Each row was made from one small tree. The marks that hang from a mark follow it in brackets, in the order of their numbers. Every link used is in the known rows. Write each row's tree.
(in the rows, 128 means zero)
Known rows
Q647[Q118 Q540]: [129 124 161  82 147 168 130 127 102 143 126 138 128 107 101 122 156  69
 143  93  94 157  97 123]
Q647[Q118 Q540[Q896[Q410]]]: [ 95 140 183  95 152 150 138 140  88 122 137  96 103  86 119 132 156  71
 125  88  91 145 112 140]
Q540[Q118 Q896[Q410]]: [ 93 145 154 109 141 128 121 138 107 107 132 109 106 100 121 170 151 102
 126 118 111 123 147 142]
Q647[Q118]: [130 123 139 106 139 153 125 128 103 125 123 134 123 122 115 116 151 101
 131 106 108 150 112 124]
Q29[Q361 Q666]: [157 121 110 126 110 121 144 185 133 151 128 114 116 129 122 103 154 128
 158 146 151 120 110 141]
Q250[Q29[Q361] Q896[Q540]]: [123  78 122 147 136 109 132 156 119 128 118 137 109 123 141  95 172 157
 217 123 144  66 153 166]
Q250[Q29[Q361 Q666 Q896[Q540]]]: [169  96 113 145 115  90 143 182 109 145 115 117 109 139 147 105 179 135
 229 141 154  84 167 166]
Q410[Q250 Q896[Q540[Q118]]]: [123  50 109  97 156 108 107 128  97 113 106 158 154 112  89 195 193 115
 195 123  96 113 171 144]
Q666[Q29[Q896]]: [151  98 139 138 126 123 120 145 104 142 125 110 141 125 149 112 137 109
 177  92 118 108 129 145]
Q410[Q250]: [118  84 113 129 142 112 115 117 129 120 125 148 139 123 124 152 127 135
 135 128 119 121 129 134]
Q647[Q118 Q540[Q896[Q410[Q250]]]]: [ 84  97 171  95 166 135 126 129  89 114 136 116 113  80 114 157 155  78
 133  89  82 139 111 143]
Q250[Q29 Q896]: [107 115 133 154 139 115 102 125 129  96 145 122 105 116 156  97 119 154
 173 121 146  90 159 159]
Q896[Q410 Q540[Q118]]: [125 124 140 110 140 124 129 146  97 122 100 141 133 131 111 190 176 112
 166 113 119 112 161 138]
Q29[Q896[Q540]]: [148 100 129 136 137 112 141 136 109 134 114 137 142 142 132 141 169 120
 186 108 121 105 160 138]
Q540[Q896[Q410]]: [ 93 145 151 143 134 111 134 141 113 107 140  86 105 107 146 140 127 131
 112 122 127 115 141 144]
Q250[Q29 Q896[Q540]]: [114 103 130 153 141 107 120 126 113 106 128 143 109 132 135 116 154 154
 198 124 141  76 180 154]
Q29[Q250 Q361 Q666 Q896]: [176  70 106 149 118 106 132 178 132 157 116 120 140 121 138  99 178 111
 227 112 140 102 127 159]
Q29[Q361 Q896]: [146  87 127 135 129 119 137 158 132 145 121 115 136 116 159  99 149 125
 179 105 128 110 113 155]
Q540[Q896[Q410[Q250[Q29]]]]: [ 77 106 138 152 142  81 111 118 110  89 142  99  95  98 164 152 108 150
 131 137 127  99 166 164]
Q540[Q896]: [103 135 138 126 132 126 137 124 121 125 144 114 105 113 116 127 139 117
 112 136 120 123 132 126]
Q896[Q410 Q540]: [124 126 135 141 133 107 145 148 103 122 107 117 136 137 134 160 155 139
 156 116 131 106 157 140]
Q410[Q250[Q29] Q896[Q540]]: [119  54 110 140 146  76 110 118 101 104 116 129 133 116 137 151 153 155
 193 138 119  93 190 164]
Q540[Q118 Q896]: [103 138 141  96 139 145 123 122 113 126 133 139 104 108  95 155 161  92
 125 132 105 129 137 125]
Q666[Q29]: [140 119 134 126 118 133 124 141 110 149 122 118 133 128 123 116 130 116
 143 115 121 116 118 129]
Q666[Q29[Q250 Q896[Q410 Q540]]]: [155  62 139 164 131  97 129 152  86 147  93 112 165 129 149 142 183 108
 236  67 115  75 164 161]
Q626[Q896[Q410[Q250[Q29]]]]: [ 98 121 133 168 137  77  97 112 132  69 137 130 122 115 170 155  92 157
 134 119 143  73 150 166]
Q29[Q666]: [148 145 116 130 116 120 132 159 126 128 138 121 113 137 117 125 138 126
 142 147 150 129 139 128]
Q540[Q118]: [128 127 131  98 136 146 113 127 122 128 119 153 129 121 107 157 151 100
 144 123 115 134 135 128]
Q666[Q29[Q250 Q896]]: [158  67 132 151 126 120 111 132 110 153 111 122 158 119 142 110 154  99
 211  80 113  99 133 149]

Which tree is each row?
[139  70  98 144 136  67 112 150  97 103 127 121 117 125 124 148 164 153
 204 158 140  96 200 164] : Q410[Q250[Q29[Q666]] Q896[Q540]]
[121 148 143 123 135 120 124 138 111  99 110 159 136 135 106 191 171 107
 155 104 122  83 149 139] : Q626[Q896[Q410 Q540[Q118]]]
[144  73 137 133 146 111 116 137  96 126  88 144 161 121 130 185 202  94
 234  75 107  93 181 157] : Q29[Q250 Q896[Q410 Q540[Q118]]]
[112  54 115 112 165 124 105 127 111 109 115 190 142 122  86 181 194 119
 207 108 106  89 159 143] : Q410[Q250[Q896[Q540[Q118]]]]
[ 83 101 161  88 164 128 114 125 105 117 132 135 120  77 104 200 156  77
 143 109  86 123 131 147] : Q647[Q540[Q118 Q896[Q410[Q250]]]]
[167  42 123 144 121 122 125 159 117 177 101 116 158 111 148  90 172 102
 230  79 115  86 107 162] : Q666[Q29[Q250 Q361 Q896]]
[135  94 127  97 143 124 120 142  95 122 108 141 142 118  96 168 196 109
 188 122 105 120 170 140] : Q410[Q896[Q540[Q118]]]
[115  61 115 146 138  78 132 154 111 125  99 126 125 119 159 152 153 164
 193 131 133  78 156 172] : Q896[Q410[Q250[Q29[Q361]]] Q540]
[111 105 128 124 150 103 111 124 113  92 108 179 147 129  99 214 170 112
 160 103 114  77 149 145] : Q626[Q896[Q410[Q250] Q540[Q118]]]
[158  52  99 151 126 112 141 181 125 150 110 144 133 129  98 103 219 128
 252 115 146  67 137 154] : Q29[Q250[Q896[Q540]] Q361 Q666]
[163  85  99 139 111 117 136 171 135 162 112 125 130 122 114 102 172 117
 195 131 143 108 115 143] : Q29[Q250 Q361 Q666]
[ 98  69 118 156 154  98  89 112 130  87 146 141 116 109 153 120 118 160
 180 124 136  86 157 164] : Q410[Q250[Q29 Q896]]
[132 141 131 107 132 136 126 120 119 118 112 188 135 143  77 177 180  94
 155 115 119  90 138 122] : Q626[Q896[Q540[Q118]]]
[135 105 113 152 122 108 119 183 133 118 147 111  91 117 151  73 146 155
 204 139 166  84 141 173] : Q250[Q29[Q361 Q666] Q896]
[121 147 140 154 127 102 138 141 119  99 118 136 137 142 127 158 149 131
 141 104 137  78 144 141] : Q626[Q896[Q410 Q540]]
[148  81 125 142 130  98 142 152 113 145 105 125 124 131 160 109 169 139
 218 122 136  82 158 166] : Q250[Q29[Q361 Q896[Q540]]]
[ 92 142 173 118 142 127 139 139 113 127 143  91 108  92 129 144 134  96
 121 110 110 121 126 144] : Q647[Q540[Q896[Q410]]]
[110 104 139 157 147 109 131 155 108  99 125 119 131 128 142 139 163 148
 184  96 138  82 161 157] : Q250[Q896[Q410 Q540]]
[107 132 172  78 149 168 139 121  96 142 140 125 102  94  90 122 167  59
 126 101  84 152 101 123] : Q647[Q118 Q540[Q896]]
[164  76 118 165 119  91 131 192 123 139 114  89 143 112 168 114 167 123
 227  97 145  95 137 177] : Q29[Q250 Q361 Q666 Q896[Q410]]
[126  46 121 163 142 104 136 169 119 133  98 123 149 113 137 120 199 144
 240  81 133  60 140 171] : Q29[Q250[Q896[Q410 Q540]] Q361]
[114  33 106 148 150  92 120 144 122 121 116 156 122 117 136 120 172 164
 221 122 135  61 152 171] : Q410[Q250[Q29[Q361] Q896[Q540]]]
[159 109 119 147 115  96 128 178 125 135 134 100 104 124 170  89 142 136
 204 139 157 100 149 170] : Q250[Q29[Q361 Q666 Q896]]
[141 105 133 146 134  98 127 125 105 122 116 132 123 141 153 131 154 134
 196 121 132  93 188 154] : Q250[Q29[Q896[Q540]]]
[107  71 122 149 136  84 115 149 127 115 117 108 119 102 180 133 115 167
 168 128 138  92 137 178] : Q896[Q410[Q250[Q29[Q361]]]]
[149  98 148 151 132 102 136 166  81 136 106 100 146 135 157 142 163 117
 199  82 123  88 159 157] : Q666[Q29[Q896[Q410 Q540]]]
[112  87 135 163 139  94 132 172 114 111 117 110 112 116 169 106 161 168
 217 109 152  59 160 183] : Q250[Q29[Q361] Q896[Q410 Q540]]
[112 104 125 154 142  87 126 127 119  91 117 155 146 134 121 184 149 140
 148 107 126  72 141 144] : Q626[Q896[Q410[Q250] Q540]]
[ 93 142 176  86 149 144 125 138 104 125 133 114 110  85 106 176 159  73
 135 107  97 128 131 142] : Q647[Q540[Q118 Q896[Q410]]]
[148  86 147 148 125 108 131 189 105 148 115  76 142 109 183 102 141 124
 192  79 125  90 113 174] : Q666[Q29[Q361 Q896[Q410]]]
[122  72 140 170 136 116 102 150 110 119 123 104 146 105 152 110 148 129
 207  67 128  74 137 166] : Q666[Q29[Q250[Q896[Q410]]]]
[135  39 110 148 140 122 136 153 127 149  99 155 149 121 110 106 207 133
 240  96 126  67 130 155] : Q29[Q250[Q896[Q540]] Q361]
[141  93 112 148 125 101 136 186 116 128 128 128  97 133 128  92 180 154
 228 143 164  69 161 167] : Q250[Q29[Q361 Q666] Q896[Q540]]
[129  63 121 117 156  97 102 111 100 115 105 176 136 126 127 185 173 117
 219 119 109  92 194 157] : Q410[Q250[Q29[Q896[Q540[Q118]]]]]
[105  62 118 123 162 109  95 115 108  99 118 184 122 119 109 172 178 136
 217 120 117  76 187 158] : Q410[Q250[Q29 Q896[Q540[Q118]]]]
[125  50 108 129 150  89 123 132 105 113 113 136 151 118 113 160 171 140
 183 125 109 106 164 147] : Q410[Q250 Q896[Q540]]
[155  65 119 149 138 106 132 122 110 144  99 150 160 136 125 142 190 110
 222  93 115  93 164 142] : Q29[Q250 Q896[Q540]]
[165 104 115 138 120 110 140 191 128 146 131 107 124 125 147  97 159 120
 190 125 146 112 123 155] : Q29[Q361 Q666 Q896]
[176  82 109 153 124 100 135 152 107 144 108 143 145 144 112 140 199 108
 232 114 134  96 170 143] : Q29[Q250 Q666 Q896[Q540]]
[136  41 131 150 139  91 120 178 106 140 113  96 154 103 178 125 142 131
 202  78 116  86 110 178] : Q666[Q29[Q361 Q896[Q410[Q250]]]]
